In the rows, 128 means zero.
Known rows, with every step that occurs:
basa kizad giba golo vuki pobepab: [146  90 121 132 132 107 116 103 123 162 189 146 178 115 128  94 129 128
 124 137  96 137 146 141  89 125 127 128]
golo vuki pobepab giba kizad: [148 112 133 114 137 121 119 101 126 178 138 139 173 120 116  97 122 132
 134 115 137 124 154 130 126 138 130 114]
vuki giba pobepab: [131 115 125 127 128 118 130 140 123 148 223 130 143 125 139 131 148 139
 135 131 118 145 154 113 130 129 146 114]
pozas disaze giba pobepab: [134 150 109 130 145 109 133 136 120 146 238 143 164 129 121 144 156 142
 139 120 114 135 145 112 124 144 136 142]
basa golo: [119 122 125 139 135 119 125 129 108 144 126 130 120 128 119 130 135 121
 145 107 110 125 150 126 121 132 131 126]
golo kizad giba vuki: [143 107 112 127 128  96 128 135 122 168 140 142 162 119 125 122 140 121
  99 124 119 129 147 141 102 127 133 110]
kizad golo giba: [112 121 137 149 130 102 124 153 116 154 151 141 127 140 121 125 131 125
 143 106 136 140 136 119 142 131 128 112]
basa kizad giba pobepab vuki golo: [116  95 131 118 118  99 113 132 126 157 223 131 151 127 123 110 157 136
 134 146  95 145 144 155  91 127 163 128]
pozas disaze giba kizad: [137 159 115 146 143 110 134 135 122 166 196 152 165 137 106 125 127 121
 149 109 116 121 144 126 105 139 129 125]
basa golo kizad giba pobepab: [122  96 112 138 128 112 126 132 109 145 190 140 154 103 131 122 129 127
 132 125  93 132 156 127 109 129 142 131]
pozas disaze giba kizad golo vuki: [138 128  98 142 138  94 116 129 118 186 203 155 210 134 106 117 113 117
 141 114 113 107 139 130 108 152 127 126]
vuki giba kizad: [136 124 132 140 124 121 130 139 123 167 179 137 142 134 124 113 118 120
 142 120 124 130 156 126 109 125 140  98]
golo giba pobepab: [125 125 146 131 132 112 130 149 119 140 198 135 114 134 128 131 143 139
 147 115 134 145 149 106 139 126 146 131]
basa kizad giba golo vuki: [148  83 120 128 130  91 120 113 110 161 167 136 152 127 121 103 137 119
 131 130  93 120 142 141  91 114 125 135]
pozas disaze giba: [132 157 106 142 149 111 136 134 119 153 188 144 156 138 114 140 157 134
 137 109 113 130 138 125 119 144 122 125]
vuki giba golo kizad basa: [141 110 111 156 128 109 134 125 114 156 205 141 140 126 132 102 161 115
 107 131 102 139 141 150 105 120 135 102]
pozas disaze: [129 158 123 138 141 119 134 121 117 150 168 136 150 136 134 142 149 128
 132 111 126 131 139 118 126 149 125 119]
vuki giba kizad basa: [130 129 118 142 124 122 128 145 126 165 189 142 150 131 119 104 129 115
 135 129 119 124 142 135 103 122 146  79]
giba vuki golo: [137 135 130 121 120 105 116 141 125 173 149 136 133 136 115 117 148 125
 122 119 133 132 144 144 112 137 148 109]
giba pobepab: [133 124 135 119 133 118 127 135 120 137 194 126 129 131 135 128 144 134
 126 120 127 134 147 108 134 128 144 139]
disaze giba pobepab vuki: [134 110 119 112 138  96 119 142 123 151 211 127 147 145 113 126 161 146
 122 132 103 137 144 133 120 122 149 150]
basa golo giba vuki pobepab: [125 120 134 141 133 109 119 133 117 165 142 156 137 112 111 123 129 129
 140 120 129 149 163 133 118 134 141 113]
pobepab vuki golo giba: [119 132 149 142 125 102 117 146 122 166 161 134 117 153 110 118 155 139
 148 120 118 153 138 154 120 137 155 108]
kizad golo: [120 123 122 136 131 108 120 139 116 151 145 132 141 138 127 122 132 121
 120 111 125 129 134 119 136 136 126 115]
vuki pobepab: [129 136 131 132 140 131 125 128 130 146 170 134 142 126 135 116 136 138
 120 115 126 146 144 121 126 140 131 111]
basa kizad: [120 108 134 139 137 124 132 119 118 139 157 122 115 132 133 118 144 120
 119 105 118 127 142 139 113 123 131 136]
basa golo giba kizad: [120 122 146 156 129 113 125 143 110 161 145 146 111 129 100 117 105 112
 171 102 123 127 158 126 113 121 140 123]
giba golo: [147 131 136 132 131 103 126 124 112 147 151 135 113 143 121 117 150 120
 128 115 118 134 145 121 123 117 126 138]

Rows:
[108 127 124 154 134 114 128 148 105 143 138 145 109 129 106 123 142 121
 159 113 115 129 138 136 121 125 141  98] | kizad basa golo giba
[131 117 120 133 123 106 119 135 124 178 196 136 161 142 116 103 141 120
 126 145 111 129 141 152  97 118 155  85] | pobepab vuki giba kizad basa
[158 135 104 136 146  90 123 113 112 170 195 146 177 138 111 124 154 130
 141 119  99 122 140 131 107 141 120 145] | pozas disaze giba golo vuki
[128 117 135 127 126 100 124 126 111 167 120 141 146 133 110 109 129 113
 134 107 144 122 148 123 135 126 122 115] | pobepab giba kizad golo
[134 101 119 121 126 100 125 132 122 162 143 138 147 120 121 119 140 119
 112 129 121 126 148 143  91 115 133 118] | basa kizad giba vuki
[146 122 130 102 132  96 129 117 114 166  97 132 134 129 116 129 168 127
 117 115 149 129 153 130 135 123 126 117] | pobepab giba vuki
[128 100 114 130 137 116 116 118 106 158 125 125 142 124 120 125 122 124
 145 111 103 112 147 132 117 138 132 126] | basa golo vuki
[151 129 119 137 140  95 127 142 115 152 170 143 124 146 103 116 154 127
 132 113 104 134 142 128 114 114 124 143] | disaze giba golo
[141 128 142 123 132 111 132 118 114 162 118 133 126 135 110 112 138 120
 143 104 141 123 154 124 128 121 127 119] | pobepab giba kizad
[130 129 155 146 129 114 132 149 122 160 151 143 114 143 114 111 116 119
 154 102 139 132 150 122 120 121 140 115] | golo giba kizad
[121  81 114 129 127  97 118 120 109 153 188 133 163 111 126 123 144 129
 124 140  84 137 155 145 101 130 152 137] | basa golo kizad giba pobepab vuki
[125 102 134 128 123 109 117 124 123 160 233 125 145 132 133 112 164 136
 104 128 103 146 147 157 116 144 167 140] | giba pobepab vuki golo kizad
[142 113 125 112 143 122 121 103 124 164 125 132 168 121 125 113 147 145
 129 114 130 133 148 131 140 143 122 109] | golo vuki pobepab giba
[141  98 116 119 129 115 121 130 121 161 219 124 166 122 140 124 137 144
 135 134 113 130 152 117 126 136 147 117] | golo vuki giba pobepab
[124 119 112 146 138 128 133 133 118 144 169 132 138 128 133 113 158 118
  98 113 113 124 130 148 117 131 136 106] | golo kizad basa
[131 120 123 117 128 107 126 149 123 142 195 135 151 124 130 125 138 138
 139 132 119 135 144 107 119 126 140 120] | kizad giba pobepab
[131 120  96 139 130 105 122 155 129 173 187 149 159 125  98 101 173 122
  98 123 110 124 134 175  90 133 152 102] | disaze giba vuki golo kizad basa
[131 112 124 127 129 108 123 127 120 164 164 122 144 143 130 127 157 137
 123 133 107 144 147 143 120 128 143 100] | pobepab vuki giba
[156 142 103 136 149 101 119 104 122 172 223 157 195 127 114 115 145 138
 131 127  99 136 144 131 106 151 121 139] | pozas disaze giba golo vuki pobepab
[120  62 112 128 123 107 114 119 117 163 252 129 179 113 145 115 130 130
 120 133 106 128 150 134 118 132 145 127] | basa kizad golo vuki giba pobepab
[118 137 145 145 118 103 114 154 126 182 185 146 130 151  94  95 141 123
 153 131 122 135 133 165  99 127 165  90] | pobepab vuki golo giba kizad basa
[133 134 133 121 142 127 129 110 124 151 138 134 144 123 122 119 155 142
 126 112 136 146 151 124 141 138 122 106] | vuki pobepab giba
[127 121 121 117 128  98 112 150 126 158 230 131 149 145 104 115 171 147
 134 134 100 143 143 149 112 133 161 137] | disaze giba pobepab vuki golo
[160 107 131 109 135  91 123  97 106 167 113 129 138 135 114 115 162 126
 135 115 122 124 147 127 133 121 117 137] | pobepab giba golo vuki
[150 132 140 119 138 106 127 100 117 154 148 142 135 126 116 107 163 132
 127 119 132 153 154 123 133 126 117 124] | vuki pobepab giba golo
[122 107 122 135 133 116 130 132 120 142 152 131 137 125 125 119 138 123
 129 119 110 129 141 136  99 118 128 115] | basa kizad giba
[125 125 122 131 131 113 126 119 104 160 115 143 131 121  93 107 139 106
 151 116 128 112 150 139 112 120 133 104] | pobepab giba kizad basa golo
